Each row was made from one path, in order. Every step used is in the known rows, and no mark comes twice. Write each row's path.
In the rows, 128 means zero.
Known rows
Y/W/L/H/B: [113 123 137 144 163 109 105 120 104  82 141  63 117 122 112 167 151 133
 113 140 158 116 107 140  50 156 144 112 124 107 171 104  51 125  96 133
 163 130 152 101 153 164 166 161 112 161 106 113 169]
Z/F/B/H/L/W: [141  55 149 166 103  33 139 102 120  78 155  58 111 120 135 154 180 144
 120 115 152 112  85 127  31 101 129  74 118 120 136 124  72 128  89 126
 126 107 137  99 149 156 194 155 133 124 152 124 162]
Z/F/B/H/L/E/Y: [148  72 159 102  97  73 121  91  69 109 199  88 151 100  81 139 159 176
 136 117 165 102 159 115  35 116 119 108 131 133  90 141  40 137  87  96
 141 144 133  89 177 133 166 147 126 120 111 162 151]
F/B/H/L/E/Y: [143 110 154 105  94  92 114  92  75  81 218  93 151 109  82 143 161 186
 145 122 158 109 158 125  54 111 128 124 120 130  90 155  48 130  92 105
 132 147 138  80 184 143 148 150 130 121 123 142 140]
W/L/E/C: [146  99 102 104 116 167  86 119 127  98 168 109 134 133  74 110 130 127
 102 165 158 108 191 122  92 152 127 107 119 149 125 139  60 131 162 134
 162 130 123 155 165 130 142 102 122 133 128 132 166]
E/C: [133  88 125 132 105 153 116 121 151 136 126 132 128 142 103 111 161 142
 100 141 137 119 160 135 134 122 137 105 111 149 119 152 107 158 173 137
 140 115 106 134 136 111 119 128 143 115 146 132 140]
W/L/H: [155 132 147 121 160 124 120 105 125  94 147  96 131 128 116 141 120 122
 122 138 153 120 138 114  68 153 152 112 145 101 133 118  91 113 118 128
 113 131 156 134 154 144 160 124 114 138 107 108 158]
K/U/W/L: [105 122 107 121 156 125 163 131 102  91 131 116 109 117  99 154 130 151
 134 151 150 112 152 119 134 144 133 127 134 105 167  96 111 157 135 129
 129 127 115 124 140 192 154 127 100 139  95 134 136]
Z/F/B/H/L/E/C: [164  47 118 128 105  81 100 107 112 109 177  98 145 144  69 116 181 171
 120 144 173 115 154 132  22 101 135  77 122 130 115 161  34 151 132 125
 144 119 130 124 174 120 166 135 144 126 128 142 183]
X/B/F: [124 106 140 104 153  96 114 137  94 111 146 101 149 133 125 116 127  96
 140 133 103 176 152 121  60 124 111  94 108 116 119 140 123 121 146 168
 132 124  89 114 140 104 130 132 130 133 127 139 172]
P/Q/L/H/B: [114 104 140 114 177 109  97 144 130  86 134  76 110 153  99 165 136 162
 140 132 125 161  90 119  66 139 184 146  91 119 173 101  63 133  60 125
 131 147 161  98 141 138 144 172 143 159 158 118 183]
X/B/H/L/Q/P/A: [121 134 103  97 122  97 114 175 170 127 127  89 179 167 103 129 167 153
 137 158 140 128 117  94  42  69 165  86 121 122 131 114 122 117 106 166
  97 154  99 121 165 137 157 173 151 185 116 118 192]
H/L/E/C/K: [153  47  84 142  80 140 108 120 127 116 145 118 121 117 111 110 135 155
 149 157 161 106 155 144 112  98 143 139 109 153 129 125  87 140 141 126
 140 131 131 147 172 144 159 138 128  73 145 134 132]
C/K/U/W/L/Q/P: [ 77  93  77 101 148 123 156 177 149 103  80  93 122 135  85 155  91 158
 154 192 121 103 127  68 143  89 121 149 134 115 186  61 126 126 145 119
 129 140  95 133 142 198 172 123 108 162 101 145 144]
L/H: [156 141 145 128 147 112 104 102 127 116 136 129 134 140 126 146 131 143
 118 125 140 145 114 112  90 116 157 135 128 109 124 129 108 125 107 123
 104 132 159 119 129 132 145 127 130 118 120 115 129]
C/E/Y/W/L/H: [146 136 147 110 149 123 131 109  82  70 179 101 148  60  95 147 122 149
  98 126 164  98 145 119  86 152 131 122 127 128 149 101  69 136 144 115
 149 129 148 127 159 149 175 138 110 138  91 115 116]
X/N: [137 106 133 132 114 122 120 120 122 105 137 113 126 142 119 135 107 105
 126 150 129 146 156 127 113 153 151 131 124 109 108 132 141 142 108 125
 121 126 122 130 144 135 132 132  94 152 107 155 163]
P/Q: [123 117 101 117 130 140 125 140 120 109 116 117 110 136 109 145 114 143
 143 107 100 127 117 149 129 109 135 138 111 126 150 113 119 138 112 116
 133 133 118 141 127 135  97 128 140 153 158 136 150]
B/H: [137 135 126 142 135 111 146 117 124 118 143 129 127 134 126 111 142 153
 134 134 152 131 123 114  93 109 144 111 128 126 118 160 125 140 124 121
 110 108 135 116 135 144 129 140 143 124 104 136 140]
C/E/L/W/U/K: [101 116 117 132 111  99 148 149  83  44 131 101 135  86 100 202 123 203
 143 147 137 108  88 143 103 118 140 125  94 139 185 103 108 150 143 130
 114 134 155 140 115 185 198 107 122 110 143 132 103]
P/A: [135 161 120 135 118 152 108 139 142 150 127 134 147 128 135 120 147 116
 134 128 140 130 141 153 135 124 133 104 132 142 121 105 131 134 123 137
  98 159 132 140 118 130 141 141 142 122 127 136 136]
Y/W/U: [114 134 116 141 148 130 124 170 107  92 104 118 150 102 131 166 134 137
 124 146 132 115  97 151 120  97  97 141 123 105 145 111 127 176 149 127
 173 128 111 132 109 177 143 118 110 133 106 152 124]
Y/W/U/K: [111 130 110 139 153 147 141 180 105  82 105 117 136  99 119 194 128 200
 144 127 132 120 104 163 116  93  85 155 119  94 194 102 122 169 158 123
 165 126 133 133 119 186 162 122  99 127 102 137  93]
W/L/E/C/K/U: [129  66  88 125 112 172 126 124 102  78 139 125 125 115  96 130 122 120
 150 182 177 103 176 130 133 135 120 142 126 129 106 102  72 188 171 113
 139 155 127 154 158 203 152 124 142  77 106 153 134]
H/L/E/C/K/U: [142  50  86 137  83 141 120 119 107  91 145 138 131 123 103 132 147 147
 159 158 183 105 146 140 131 107 156 156 106 131 104 112  87 194 149 114
 133 155 119 132 169 190 147 146 142  65 123 142 120]
L/E/C/K/U: [132  69  88 132 101 163 113 114 101 101 133 148 129 123 104 132 130 136
 145 168 165 121 161 129 153 109 126 161 111 135  99 111  90 200 164 106
 130 157 129 143 140 192 138 127 152  58 113 157 112]
B/H/L/W: [142  90 129 166  86  70 132 100 142  73 162  87 105 123 148 142 168 145
 120 115 159 115  86 118  76 100 169 105  92 141 138 137 109 125  96 139
 124 103 133  97 154 160 162 154 124 120 154 107 135]
W/L/Q/P: [102 115 106  81 141 130 125 178 176 111 105  80 144 147  83 138  99 117
 132 173 116 106 125  63 105 119 127 114 141 127 159  92 122  88 144 129
 143 139  94 134 152 137 147 116 115 211 117 126 175]
F/B/H/L/W: [130  91 141 164 101  52 135  98 127  51 174  67 110 124 136 155 183 154
 130 121 147 117  82 134  54  97 140  92 109 121 139 138  75 117  94 137
 116 111 139  85 154 163 174 155 137 129 164 104 151]
B/H/L/E/Y: [151 109 140 105  79 111 104  95  89 107 205 118 146 107  95 129 143 178
 138 120 171 101 159 106  80 114 159 138 106 153  89 149  81 135  95 107
 141 140 128  90 182 141 135 149 117 113 111 147 125]
H/B/F: [107 102 137 140 124  94  92 136  95 121 135  88 121 141 114 125 133 105
 153 132 120 166 123 134  96 144 137  92  95 140 138 129 100 119 117 146
 142 137  98  91 133 108 127 144 132 148 144 159 176]
N/X: [126 133 139 119 149  97 138 120 114 136 136 131 120 116 137 113 124 105
 123 122 148 155 116  97 129 141 125 124 112 161 136 140 117  86 132 122
 142  92 114 135 139 119 125 124 132 126 127 149 130]
C/E: [124 147 111 121 130 112 139 133  88 102 154 145 142  99 100 123 108 147
 125 140 133 129 125 130 141 143 137 128 123 139 143 122 112 134 134 126
 113 136 142 157 121 116 151 123 140 141 124 121 117]
H/L/Q: [122 102  92 107  85  92 115 126 141 122 139 107 140 153 108 147 136 147
 154 140 106 102 112 110 102  93 164 132 108 125 140 129 124 125 100 147
 148 149 130 139 161 131 122 152 114 195 148 137 147]
X/B/H/L/E: [156 123 109 105 129  83 103 116  90  82 201 108 155 141 108 129 146 159
 133 143 164 137 134 117   4 104 158 127 112 106 115 160  79 117  81 148
 128 129 144 114 185 150 151 146 125 134 103 109 169]
B/F: [136 110 133 129 126 108 109 139 113 126 140 118 133 125 125 105 117 100
 155 123 114 162 135 120 119 124 121  96 106 136 131 130 139 116 156 143
 130 125  93 113 133 102 125 119 126 130 134 156 143]
C/K/U/W/L: [ 98  95  94 139 149 133 181 132  99  94 112 113  94 102 114 147 115 153
 159 164 152 105 153 131 146 132 120 142 140 109 171  79 117 159 136 119
 122 129 124 139 137 212 175 134 102 103  96 142 125]
A/P/Q/L/W/U: [119  85 130 124 159 105 129 173 133  46  98  85 130 120 124 173 131 151
 158 141  81 140  89 119 112 109 128 150  87 165 176  74 100 138 115 125
 125 146 109 122 117 200 180 110 130 143 191 157 170]
C/K/U/W/L/E/Y: [107 101 111 103 119 157 134 103  61  89 165 113 115  81  89 155 103 171
 146 157 153  94 197 113 148 133 106 175 118 144 126  84  74 159 122  89
 144 156 128 118 156 205 168 127  94  79  90 170 106]
B/H/L: [152 104 129 144 107  80 153 125 131 109 157 118 131 133 127 118 167 164
 152 120 174 114 111 126  66 108 181 106 120 121 124 159 126 137 101 136
 117 109 124 103 178 141 136 167 128 135 117 114 148]
W/L/H/B/F: [131 101 151 133 153  91  86 119  94  92 149  67 123 141 102 137 132 101
 152 140 143 161 130 118  50 162 158  81 110 118 140 122  68 107 107 145
 134 137 117  95 155 121 153 137 115 156 126 143 197]

Write each row's path
[142 100 138 146 121  62 159 118 116  82 171  93 141 136 112 125 186 170
 162 123 161 120 106 142  40 106 149  87 140  95 125 161  86 128 103 131
 109 121 134  94 176 141 147 169 142 146 132 109 160] : F/B/H/L
[108 116 125 142 125 128 124 150 112  60 110 100 115 120 126 210 124 185
 136 132 117 129  99 140 120 103 106 150 101 113 175 100 110 150 128 125
 135 135 146 133 108 192 177 104 107 111 143 139 106] : L/W/U/K
[120 126 121 118 105  91 160 127  94 108 154 127 158  84  97 114 128 151
 139 141 154 101 115 123 105 148 175  95 119 162 140 130 127 131 148 140
  99 128 144 130 136 124 153 135 153 123 125 121 122] : C/E/L
[139 113 124 112  95 127  97 119  99 102 188 107 149  69 113 148 142 159
 114 102 155  95 140 131 103 106 119 153  99 148 138 110  87 134 130 114
 197 132 118  95 170 145 140 151  95 120 109 133  94] : H/L/E/Y/W
[101 137 125 117 137 143 150 168  61  68 138 123 152  58  88 194 120 224
 135 127 138 105 130 159 136 107  86 159 109 122 183  99  99 186 164 105
 166 137 131 135 120 177 173 127 105 125  98 150  72] : C/E/Y/W/U/K
[134  86 122 100 179 118 150 178 147  97 115 109 133 123 107 120 121 160
 175 113  88 151 124 119 110 126 138 141 109 171 195  86 111 109 127 123
 113 137 111 115 151 149 146 142 146 166 175 132 164] : A/P/Q/L
[133 105 112 119 142 118 142 139 113 110  98 123 127 139 107 140 123 157
 171  98  79 126 123 148 120 108 133 134 121 171 170 100 108 109 122 114
 100 140  98 125 138 155 122 120 154 162 169 148 161] : A/P/Q
[133  94 149 142 154  66 159 117 100 119 137  95 134 131 107 124 160 153
 134 132 144 132 126 126  40 111  95  76 157 103 119 147  77 144 115 108
 107 114 144 115 127 137 166 139 153 133 104 153 168] : Z/F/B/H
[106 102 134 127 155 132 134 177 135  48 124  88 117 109 125 195 126 188
 142 142 122 148  99 122 112 112 108 158  93 116 193  88 111 150 129 128
 142 129 150 127 119 191 193 119 101 118 153 127 111] : Q/L/W/U/K
[128 154 129 120 129 150 109 183 180 150 101 120 160 134 119 119 136 119
 127 137 146 131 125 116 132 110 132  99 138 145 141  85 142 106 137 132
  96 152  94 121 123 122 159 135 144 128 124 118 145] : Q/P/A
[106 129 135 139 166  97 112 107 100 100 133  72  97 146  98 171 142 170
 119 155 144 129 122 127  62 153 169 118 121 107 182 110  57 114  69 136
 126 127 154 104 143 157 178 147 102 154 115 116 179] : U/W/L/H/B
[119  94 123 146 107 106 131 151 114  55 126  93 115 120 123 216 144 192
 148 123 136 115  89 153  96  99 133 143  98 108 179 103 106 149 115 131
 140 134 137 123 138 190 182 126  93 120 154 123 112] : H/L/W/U/K
[127  65  74 135 120 176 124 131  99  71 142 119 126  90 104 134 129 124
 139 169 179  96 165 142 132 122 100 147 121 127 132  90  72 198 191 113
 171 141 123 147 159 216 155 133 129  81  92 150 115] : Y/W/L/E/C/K/U
[112 105 141 129 147 113 115 163 143  58 119  86 131 113 136 166 134 128
 125 161 122 143  94 104 117 123 126 144  92 131 145  96 118 153 117 136
 147 136 133 127 107 183 179 117 110 121 162 142 143] : Q/L/W/U
[108 151  87 104 138 151 103 195 182 128 107  81 163 122 104 132 124 111
 120 157 131 103 127 102 116  99 107  93 136 140 173  62 124 104 157 142
 147 154  94 144 141 149 162 140 125 196 108 128 162] : Y/W/L/Q/P/A
[116 117 160 127 175  99  98 134 135 101 145  83 123 144 111 150 148 151
 129 147 145 165  99 104  66 150 177 138 101 118 155 112  68 128  73 135
 124 144 166  89 141 136 165 171 131 141 136 112 168] : Q/L/H/B
[130 122 141  81 110 159 102 102  87 100 191  99 140  91  86 136 105 132
 121 138 150  94 195 105 105 163 111 137 128 156  99 116  69 117 118 102
 159 151 129 124 167 143 143 114 101 128 108 150 138] : W/L/E/Y
[111 129 143  96 176  85 141 121  92 116 142 110 136 125 137 126 137 106
 109 130 133 171 135 101  65 141 114 120 112 131 119 144  96  96 121 148
 141  96 111 137 150 123 135 136 139 132 116 131 159] : N/X/B
[110 127 111 129 155 125 155 133 122 111 129  99 100 117 108 136 121 156
 122 147 131 110 154 126 117 140 123 113 135 116 188 108 113 107 129 138
 134 107 118 138 141 150 165 121  85 151 112 122 148] : U/W/L
[120 137 110 117 115  90 117 172 173 116 131  85 171 162  93 132 169 159
 155 155 136 119 107 110  66  66 145  74 137 122 140 110 106 109 107 142
  88 162 110 107 157 137 163 163 162 190 133 126 186] : F/B/H/L/Q/P/A
[125 129 135 119 158  99 155 115 105 103 152 114 143 140 126 123 153 149
 119 143 142 147 136 117  34 110 134 110 127 104 108 165 111 147 118 148
 108 107 129 118 143 147 136 150 147 125  97 121 167] : X/B/H
[103  89 114 120 157 139 131 185 126  35 113  79 106 116 109 212 113 196
 150 127 100 145  90 138 111  99 115 164  79 114 210  78 105 159 118 118
 146 136 142 137 120 196 174 119 112 136 173 134 128] : P/Q/L/W/U/K
[108 148  99  92 129 152 105 186 183 136 106  88 163 147  95 128 118 110
 134 167 127 109 142  94 114 116 128  93 139 143 148  75 125  95 135 142
 116 167 100 148 144 137 158 130 131 197 123 137 176] : W/L/Q/P/A
[142 109 146  83 101 102 114  96  77  93 212 103 159 113  95 137 158 174
 127 127 160 118 171 109  30 114 149 136 108 137  83 158  66 138  89 127
 140 139 125  90 186 143 142 160 121 115 102 136 152] : X/B/H/L/E/Y
[108 141 106 100 100 124 107 176 187 153  99 100 176 141  96 127 133 133
 143 158 127 108 109  89 109  91 164  86 122 167 141  87 150 104 141 147
  95 164 102 123 133 125 151 141 155 163 132 139 161] : E/L/Q/P/A
[124 133 141 145 153  88 153 113 104  88 156 100 133 137 112 123 161 163
 146 137 139 135 121 135  65 105 107  95 146 101 121 161  83 135 121 119
  98 120 146 103 136 144 144 140 161 138 115 129 155] : F/B/H
[ 99 110 112  89 108  98 126 169 177 136  98  91 166 143  86 137 117 144
 138 162 116 103  95  59 100  94 164 108 119 154 148 109 151  95 149 137
 123 135  99 108 146 125 135 128 144 175 132 132 154] : E/L/Q/P
[114 126 123 128 145 142 142 164 102  90 103 123 135 129 108 190 120 194
 162 137 128 128 119 150 115 111 108 149 125  98 166 118 120 159 136 120
 129 140 140 138 123 174 157 110 112 122 118 144 113] : W/U/K
[121 135  97 104  97 122  97 182 189 147 108 105 169 153 106 131 144 133
 144 147 132 113 110 102 115  80 163 103 122 142 146  86 139 103 115 146
 114 170  95 129 153 124 154 154 137 184 142 125 162] : H/L/Q/P/A
[124  99 137 163 112  55 135 129 101  32 145  69 133 129 126 182 179 157
 143 150 142 115  76 143  56  89 132 102 114 102 122 135  78 159  93 132
 120 131 130 101 136 191 180 136 130 132 158 138 167] : F/B/H/L/W/U
[120  93 116  97 170 142 137 177 155  94 132 104 118 123 108 124 116 144
 150 121 106 152 117 117 118 125 144 147 100 132 175  98 117 136 116 122
 142 127 128 129 141 132 125 151 131 159 164 122 152] : P/Q/L
[128  52 106 151 100 158 144 123 143 138 105 125 110 119 127 104 137 147
 138 153 140 105 157 145 150 105 117 130 118 156 126 125 112 158 172 121
 128 115 122 152 135 139 146 137 146  65 145 144 122] : E/C/K
[112 104 113 105 124  61 134 168 161  94 130  76 159 164  80 141 149 176
 155 156 125 116  90  78  57  68 145 103 135 106 149 129 101 100 115 131
 118 137 104  94 169 135 150 152 143 203 131 119 176] : F/B/H/L/Q/P
[126 111 148 134 122  53  99 115  67  97 161  91 151 116  87 131 134 138
 155 141 146 158 101 120  52 152 197  72  84 152 145 130  81 118 117 152
 102 140 134  87 141 105 161 146 153 136 132 142 173] : C/E/L/H/B/F
[125  71  72 138 120 158 122 119 116 111 135 107  98 107  98 112 108 174
 133 180 145 105 184 137 124 109 106 139 120 149 172 106  78 127 156 126
 140 111 132 167 152 162 182 109 105  82 127 143 142] : U/W/L/E/C/K
[128  70 113 118 106  40 138 117 118 119 147  80 143 156  93 144 160 163
 156 142 124 105 106 109  30  81 142  89 131 104 132 144  84 139  93 134
 133 135 142 130 163 135 152 159 137 199 132 156 182] : Z/F/B/H/L/Q
[137  99 136  67 144 147 106 137 105  95 169 109 152 101  78 133 111 178
 156 115 100 130 172  98 113 129 127 169  97 203 149  90  70 110 114  97
 135 159 115  99 164 150 147 128 133 136 155 158 142] : A/P/Q/L/E/Y
[142  71  85 136 100 163 100 113 123 126 136 126 117 118 113 106 116 146
 133 165 144 116 167 138 133 100 113 147 111 157 123 122  86 141 157 119
 135 132 139 160 143 145 156 113 138  66 140 148 127] : L/E/C/K
[111 114 157 141 122  76 106  96 109 114 136  80 135 145 106 156 161 153
 132 138 157 119  90 124  45 147 202 102 108 138 132 133  78 127  81 141
 108 141 162  78 145 141 150 160 149 121 131 122 168] : E/L/H/B
[162  89 123 127 126  54 106 114  84  99 185  92 148 127  92 132 149 161
 147 132 166 124 120 124   8 107 128  98 141 104 126 143  52 115  82 117
 128 133 153 115 171 137 177 137 128 138 109 133 171] : Z/F/B/H/L/E
[129 104 120  89 156 141 106 155 106  86 163 100 149  68  94 139 118 180
 137 102 102 121 152 115 111 102  95 170  90 189 186  72  73 120 143 103
 175 140 106  92 159 166 149 139 120 143 139 150 118] : A/P/Q/L/E/Y/W
[122 104 105 121 105  62 133 115 122  91 164  86 140 161  96 144 163 175
 166 149 119 109 104 118  55  73 152 104 121 102 132 154  89 130  95 144
 122 141 142 118 167 145 131 163 144 202 139 140 169] : F/B/H/L/Q
[130 114 151 143 142  82  74 114  95 111 140  89 125 153 113 139 134 115
 149 133 130 176 115 121  68 132 162  96  94 126 135 132  86 115 103 145
 126 138 122  85 136 111 138 142 131 136 136 151 178] : L/H/B/F
[110  76  77 126 151 143 128 138 118  99 133 139 108 111  94 130 126 198
 140 180 145 148 157 107 160  91 134 180  89 134 179  88  98 180 151 121
 132 130 132 127 136 191 177 135 125  63 119 147 106] : Q/L/E/C/K/U/W
[118  94 170 129 138 104  87 113  81  92 164  54 130  98 101 146 145 118
 134 122 147 137 147 127  61 154 132  88  92 140 141 112  59 130 129 128
 173 132 103  70 160 133 154 156 107 146 113 158 168] : E/Y/W/L/H/B/F
[108  94 124 122 150 123 116 177 139  43 110  78 118 118 120 178 124 138
 134 148 100 141  85 118 120 106 130 151  85 127 160  88 110 162 106 128
 148 139 121 133 106 186 160 117 122 140 181 147 157] : P/Q/L/W/U
[109 121  95  95 124 133 125 128 132 109 139  89 130 144  97 142 103 115
 139 165 105  99 147 103 105 131 125 119 132 125 140 114 108 116 127 139
 155 146 134 166 149 147 131 122 112 209 126 148 166] : W/L/Q
[104  65  91 141 132 151 174 123 116  99 110 115  96 111  95 135 139 162
 138 173 156  98 175 137 154 129 128 127 125 125 163  95  98 182 170 125
 135 117 106 144 148 196 168 132 113  95 108 146 135] : E/C/K/U/W/L
